Known rows, with every way that one mark hangs from another
seba[pepas[datop detonis novirob sufor]]: [ -5  10   3   3   7 -21  -4  -3  14  -4  14   2  14  15  -3  -4  -4 -18
 -12   4 -12  -2   0  15   1   5 -25  -7  -2 -15  12  16  19  -4  -6   2
  -5   0  17  -8  19   1  -9  -6   0 -28  -9  22   4  15   4  13  -3  13
  28  14  21   2 -19  33   9   7 -15]
novirob[pepas[sufor zipuv]]: [  9  10  32  13 -10  16   9  -8 -26  -5  -7   0   6  -8   4   2  -6  -2
   9   2  24   3 -18  11  19  12  16  12   4  14  13   1 -17  -4 -25 -16
   4  10  -1  12 -10 -16 -11  10 -15  18  14 -12  13 -12   6 -15  28  18
 -21 -11 -17   6   1 -18  16  13  27]
koge[gukofop[pepas[seba]]]: [ 12   1  14   6   5   2  22  11  14   1   3  -4 -52 -24   3   2  12  30
  21  -1  22   0  26  -3  12  11 -12 -20  21  30 -21 -13 -25 -25   3  -8
 -19  16   4  18 -24  29   7  -5   9   8  15 -27   2   0  -8 -14   7  10
 -36   2  10 -37  26 -19 -32  -1  -4]
novirob[pepas[datop detonis sufor tezag zipuv]]: [  1  -1  -2  -6   5  13 -12  -8  -4 -11  -8  -6  42  12  -3  -3 -14 -18
 -16  -1   1  -4 -22   2   1  -9  19  15  -9  -6  30  -2  24  12   5  11
  16 -19 -15  18  16 -28   4  -4   3  24  12  17   4 -14   3   1  -1  -9
   8  -3 -11  34 -32  11  32   6  -1]
pepas[datop detonis novirob sufor tezag zipuv]: [-17 -15 -49  -7 -19  -3 -35 -16   1   2 -17 -24  72  13  -7  -4  -3 -30
 -29  22 -31   3 -15  -6 -22 -16  10  20 -28 -39  35   6  65  26  33  33
  36 -39 -25   1  42 -34  19   3   0  -3 -25  29 -15  -5  -5   8 -19 -29
  67  11   1  67 -32  36  42 -25  -9]
gukofop[koge pepas]: [  8  19   6  25 -23 -15  28  13  14 -22  29 -10 -36 -18  23   9   8  12
  22   6  37 -21 -11 -10  34  18  -9 -40  15  59 -38 -31 -38 -17   3 -28
 -18  14  18  12 -33  41 -10 -20  12  -9   3 -21   5  -6   4  -6   0  17
 -50  -8 -11 -16   6 -21 -28   6   2]
sufor[pepas[novirob]]: [ 13  -7  13   9   7   3  26  -6 -53   8  -5  11 -54  -6  18  14  -3  12
  30  -8 -24  -9   0   7  -4   7   4 -10   1  21  10  14 -41  -9 -24 -28
 -12   8 -10 -22 -16   2 -15  -4 -12 -23   1  -8 -13  15  29   4  -8   2
   3 -10 -11 -24  33 -13 -18  -3   1]
datop[pepas]: [ 10  21  31   4   7   2  15 -12  -1   6   7  21 -39   8   9  13   3   4
   4 -19   2  -4   2   5   4  11  13   1   4  30 -21  -5 -50  -7 -46 -21
 -17  29   9 -22 -23  15 -23   1 -17   0  16 -11   9  -4  -8  -2  33   9
 -27 -21 -21 -51  13 -40 -19  26  12]
datop[pepas[detonis sufor]]: [  7  25  17   2  11   3   1 -18   8  -2   7   9 -15  16   6   9   5 -10
   2 -18   1  -1   0   9  -5  -3  14  12  -2   9 -18 -14 -32 -10 -33 -12
 -11  20  10 -17   0   1 -20   9 -13   1   1   0   3  -8 -19   0  35  -2
 -14 -19  -2 -37 -17 -19 -11  27   7]
koge[gukofop[pepas[sufor tezag zipuv]]]: [  6   0  -2  15 -10   3  14   1   9  -5 -11 -23 -21 -23   2   8  13  16
   5  10  14   1   9   1  11  18   6 -14  -1  27  -3 -14  -4 -17   5  -5
   4   6 -11  30  -7  10  11  -8  -7  10   5 -24   1 -12 -16 -17  11   3
  -8   3  -6  -7  10 -14  -9 -12  -2]
koge[gukofop[pepas]]: [ 16   9  15   9   3  -2  28   4  13   0   4  -7 -56 -20   7   9   7  23
  16   1  19  -4  21  -2  13  16 -10 -25  15  45 -14 -16 -27 -30  -5 -12
 -21  15   0  22 -21  26   4 -12   6   4  18 -27   1  -1  -7 -15   7   7
 -29   3   5 -39  17 -25 -29   2  -9]
seba[pepas[datop novirob sufor zipuv]]: [-11   5   7  14 -13 -17  -4   0   2   0   2  -8  29   1  -4  -3   0 -11
 -14  11  -7   4  -6  19   8  22 -15  -6 -10 -15  17  27  19   0  -7  -1
   9  -3  12  -9  14  -3  -7  -2 -17 -23 -13  11  10   5  10   4   9  23
  23  14  -4  21   9  20  23  -2   5]
gukofop[pepas[seba]]: [  1  10  17   8  -8  -2  21   1   4  -5  10   8 -43 -11   5  -2   7  26
  25  -3  23  -5   5  -8  29   1 -13 -15  17  23 -39 -13 -28  -1 -21 -25
 -23  24  19   9 -27  24  -4   2   8   5   5 -23  11   3   0  -9   2  17
 -51  -4   0 -29  24 -16 -34   4  11]
datop[pepas[detonis novirob seba sufor tezag zipuv]]: [-15  -8  -9   1  -7  11 -33   6   2   4 -12   5  35   5  -4  -4  11 -14
 -15  -2 -10   9 -13  -2 -16 -10  28  28 -22 -39  -3  -2  12  19  11  11
  27  -6   6 -24  -5 -12  -7  24 -18  12 -14   6   5 -11 -22   0  15  -6
  16 -22 -14  25  -3  -3  17   0  14]
novirob[pepas[seba]]: [ 11   2  39  -3  11  15  14   4 -22   0   3  27 -23  -7   1  -3  -7  15
  18 -11  26   1  -3  -2  19   0   2   7  25  14  -5   2 -31  -2 -21 -16
 -17  22   9   5 -34   4 -11  11   6  16  30 -14  14   1  10  -9  12  22
 -38 -14  -3 -20  12 -18 -12  18  18]
tezag[pepas[datop detonis seba]]: [  2   9  -1 -29  19  -4   9  17   8   0  14  12   1  15 -12  -6 -15   9
  -1 -21  16   6   7 -10  -4 -11  -6  -1  15   1 -34  -1 -28   4  -8  -6
 -16  10   8  -3  18  -1   7  -7  13   7 -12  -2  -2   4  16   8 -16 -13
 -49  13   8 -27   4 -18 -20  12   7]
datop[pepas[detonis seba sufor tezag]]: [ -4   6   1  -6  13   9 -16  -7   6  -5  -4  13   6  11  -4   2  10  -4
  -5 -17  -5   1   0  -2  -6 -15  23  20  -3 -18 -21 -13 -12  10 -16  -3
   4  19   3 -15  -3  -1 -11  15 -10  10  -2   3   4  -9 -27   4  24  -1
  -2 -23  -4 -12 -14  -4  -7  14   5]
tezag[pepas[detonis sufor]]: [  5  26   4 -10   3  -2  18   1  -8  -8   5   0  -2  10  -5   8  -9  -3
   4 -11  22   9  -7   0   9   3   8   2   5  19 -29 -10 -40  -2 -36 -24
  -8  24   5   5  23 -14  -5  -2 -14  -1 -24 -17  -3  -2   3  -3   9  -4
 -32   6   5 -31 -12 -25 -17  11  14]
pepas[datop novirob seba sufor tezag]: [-15 -30 -24 -24 -13  -4 -29  -1 -21  -3 -23  -1  39  -9 -23  -7   5  -7
   5   6 -23   9   7 -16 -14 -23   1  21   1 -50   4  18  42  29  12  19
  16  -5  -9 -11   6  -2  21  14   7  -1 -15   5 -10   5 -11  12   0   5
  41   5   9  39  -3  37  12 -29   4]

Rows
[-25 -31 -51 -15 -14   5 -48  -1   0   6 -20 -15  78   4 -15 -17   4 -17
 -19  18 -24  11  -4 -12 -26 -29   6  29 -17 -72  19   9  71  31  52  40
  37 -37 -17  -6  34 -28  27  19   9   6 -28  26 -13  -1  -8   9 -22 -24
  52   9  11  74 -16  47  37 -29   1] | pepas[datop detonis novirob seba sufor tezag zipuv]
[-17  -1 -16   7   3 -16 -10   0  19   5   4   5  36  18   1  -4  -8 -16
 -39  14 -22  -5 -15   4   4  11 -11 -12 -19 -13  28  20  36  15  12  14
  17 -17  -3   1  19 -11  -5 -14  -7 -23  -3  29   6  11  11  10 -29  -2
  45  13  -4  31  -9  27  24  -6 -20] | seba[pepas[datop detonis novirob tezag zipuv]]
[ -9  -6  -1  -6   4   8 -25   6   1  -2  -7  14  13   6  -7  -1   9 -13
  -4 -10 -12   6  -5  -5 -16 -17  21  23 -12 -31 -12  -4   3  17  -1   6
  13   7  12 -26 -13  -1 -11  20 -10   7  -7   3   2  -5 -27   5  17  -1
  16 -22  -1   2 -12   1  -1   5   3] | datop[pepas[detonis novirob seba sufor tezag]]
[-11   6  -2   9   3 -17  -2   1  21  10  16   5  19  18   4  -7  -7 -11
 -27  10 -12  -2  -7  12   2  15 -23 -12 -10  -9  19  19  21   1  10   8
   3 -15  10  -7  17  -6  -9  -9  -3 -25  -2  26   8  14  17   7 -20   3
  23  16   4  15  -1  19  18   5 -12] | seba[pepas[datop detonis novirob zipuv]]
[  8 -23   6  -9  17   3  10   7 -43   8  -4  12 -36  -5   5   1  -5  16
  32 -15 -28  -8  13   4 -19  -9  -6  -4  10 -13   6  22 -20  -3   2  -9
 -11  -6  -6 -32 -11   9  -2  -2   9 -14  -1   4 -14  15  33  16 -17  -2
  -7  -4  -3 -10  39   3 -14  -6   0] | sufor[pepas[datop novirob seba]]
[ -2  -7   5  -1  10  22  -8   3  -9   2  -4  18  21   4   2  -8  -9   4
 -11   0  16   0 -19  -8  12  -7  16  13   2  -7  14  -6   4  15  10   4
  11  -3 -11  17 -11 -21  -3   9   4  24  21   4  11  -5   4  -8 -12  -3
  -9 -12 -10  22  -6  -4  13   7   9] | novirob[pepas[detonis seba tezag zipuv]]
[ 12   2   4   7   2   0  23   1  12  -3  -4  -8 -44 -19   5  11   8  20
   8   1  11  -6  15  -5  14  14  -2 -24   8  42  -8 -16 -17 -18  -3  -8
 -11  14  -8  27 -20  21   6 -16   1   5  18 -24   0  -4 -11 -13   2   4
 -13   2  -1 -29  10 -20 -24  -7 -13] | koge[gukofop[pepas[tezag]]]
[  7 -10  -2  -5   9  -2   4  21  26   2   9  -7 -33 -14   0  -6   5  14
  12  -1   9  -1  24  -6 -10  -4 -19 -15  12  11 -10 -11   4 -20  34  13
 -16 -10   9   8 -16  26  13  -7  26   7  12 -10  -5   3  -4  -4 -13  -7
 -18   8  20 -17   9  -2 -19  -4 -19] | koge[gukofop[pepas[datop detonis novirob seba]]]
[  7  -2   6  15 -13   1  17  13  12   6  -1 -14 -35 -23   7   2  11  17
  10  10  15   2  11   0   6  20  -6 -19   1  31  -4  -9 -11 -22  14  -2
  -5  -2   1  16 -23  18   5  -7  -1   4  10 -24   1  -4  -2 -17   0   4
 -16   4  -2 -14  23 -24 -12  -8  -3] | koge[gukofop[pepas[novirob zipuv]]]
[  1  -1 -16 -17   5 -11  -4 -12   8  13  14   9   0  20   5  -3 -11 -14
  -4   2 -21  -5   6  -9 -21 -19 -22   0   2  -2  12   3  17   2  15  20
 -16 -17  -2 -13  12  -4   4  -5  26 -17   3  21 -14  16  13  13 -26 -24
  25  10  20  -4 -19  15   0   1 -20] | pepas[datop detonis novirob]
[ 13   8  19 -10  16   7   1  -9  -5 -11   9   4   7  13  -1  -3 -17 -14
   5 -12  10  -5  -7   6   0 -14   1  11  11   7  14  -5  -1  -6 -11   1
 -14  -3   3   9   6 -10  -3  -1  15  16  19  11   2  -5   6   5   9   1
 -14  -4   9  -5 -33   7  10  19  -3] | novirob[pepas[datop detonis sufor]]
[ -6 -18  -4 -18 -13  -4 -18   1 -18   4  -7  -1  17 -12 -18 -10   6   0
  22   1  -6  12  18  -4 -17 -17 -16  21  15 -44  -8  18  21   9   7  12
  -3   0   9 -23   2   7  14  21  14  -5 -16   1  -8   8  -2   8  12  11
   9   8  19  14  10  26   4 -13  14] | pepas[datop novirob seba sufor]
[ -8 -13 -35 -20   6  -8 -15 -13   5   6  -1   8  22  22  -1   1 -12 -22
 -23   6 -36  -8  -5 -20 -18 -23  -5   1 -12  -8  22   3  39  24  18  27
   5 -21 -19  -2  16 -13  11 -11  19 -12   2  27 -16  12   3  17 -41 -29
  56   8   9  20 -31  25   9 -16 -31] | pepas[datop detonis novirob tezag]
[  8   5  24   2   0  13   8 -11 -29 -15 -14  10   2  -4  -3   8  -7  -7
   5  -3  12  -3 -20  -1  22   2  21   9   5  19  13  -1 -13   9 -35 -17
   2  19  -8  19 -13 -12  -9   2 -13  15  19 -12   9  -9  -5  -6  20  19
   0 -14 -15   0 -17  -8   6   6  10] | novirob[pepas[sufor tezag]]
[-18  -1 -19   9  -4 -16 -18  -2  13  -4  -2  -8  50  14  -5  -5  -3 -22
 -34  16 -20   0 -14  11   2   9  -7  -2 -22 -26  27  18  44  14   9  12
  23 -16  -1   1  29 -16  -2  -7 -13 -21 -16  28   5   6   1  10 -13   5
  52  13   1  43 -19  38  32  -9 -14] | seba[pepas[datop detonis novirob sufor tezag zipuv]]
[ 11   2   3   7  -1  -1  19   6  22   2   3 -17 -33 -16   4   3   6  20
   7   2  12  -4  19   2   5  17 -10 -21   7  33  -6 -10 -10 -25  12   1
 -12  -4  -4  20  -8  21  12 -17   8   9  14 -16   0  -7   0 -11   0  -3
 -27   9  -2 -18  19 -20 -12  -3  -7] | koge[gukofop[pepas[datop zipuv]]]
[-11   8  -4  11  -4 -16 -11  -2  15   2   9  -9  35  12  -2  -7  -2 -17
 -20  12 -10   1  -7  19   1  12 -19  -4 -13 -23  19  19  31   0   6   8
   9 -13  12  -7  27 -10  -6  -3  -7 -23 -15  23   5   8   7   7  -5   9
  30  16   8  25 -11  31  26   2  -5] | seba[pepas[datop detonis novirob sufor zipuv]]
[  3 -11  -7   1   1   1   0  21  27   6   5 -14 -19 -16   1  -8   6  15
   5   5  11   1  19  -2  -9   1 -15 -12   4   3  -4  -9  11 -20  44  17
  -5 -20   5  11 -11  19  16  -4  21  10   8  -7  -3  -2  -1  -8 -13 -10
 -18   8  13  -2  15  -4  -7  -9 -11] | koge[gukofop[pepas[datop detonis novirob seba zipuv]]]
[ 15   4   7   2   2  -4  18   4  17  -7   1 -19 -36 -17  -1   6   7  15
  17  -2  13  -3  24   4   4   9 -10 -18  13  29 -10 -12 -10 -28   0  -3
 -18   6  -1  20  -6  24  12 -14   9   7  10 -18  -3  -6 -11  -8  14   4
 -24   7   9 -28   7 -10 -18  -2 -10] | koge[gukofop[pepas[datop sufor]]]
[ -7   2  -4  18 -40   3  -5 -17 -29  12 -17 -17  21 -15   3   4  11  -6
   7  24   3  15 -11   6   2  15   6  17 -11 -10  11  10   7   4 -10  -5
  18   2  -4  -7   5 -18  -2  21 -26 -12 -22 -15  -3  -2  -1 -15  23   9
  26   1  -8  24  15  -4  19 -15  30] | pepas[novirob sufor zipuv]
[  7  18  -1 -24  15  -7  19   6   8  -1  15   8  -3  21  -5   3 -21  -1
  -8 -18   9   0  -2  -7  -2  -3  -3  -8   6  24 -24  -4 -32   1 -22 -11
 -16   9   1   2  23  -6   1 -18   5   1 -11   1  -4   2  18   8 -14 -17
 -37  15   0 -34  -8 -26 -17  13  -1] | tezag[pepas[datop detonis]]
[-10   3  -6   1   3  13 -23  -6   7   1 -10   3  26  10  -2   0  12  -4
 -13 -10  -1   4  -7   2  -7  -8  29  22 -13 -26 -12 -11  -2  11  -4   3
  19   4  -3 -12   4 -12  -7  19 -17  17  -8   6   7 -14 -24  -2  23  -7
  -1 -21 -16  10  -5  -7   8   9  15] | datop[pepas[detonis seba sufor tezag zipuv]]
[ -6 -26 -19   7  10  14  -4   2 -40  11 -16   6  -5  -1  13   1   1  11
   7   0 -29  -5  -8  -2 -15 -10  16   3 -12 -21  20   9   1  12  20  -3
  18 -16 -22 -16   0 -19  -2   6  -6  -9 -11   8 -13  10  23   7 -34 -18
  23 -10 -11  24  25   8   1 -16  -2] | sufor[pepas[detonis novirob seba tezag zipuv]]
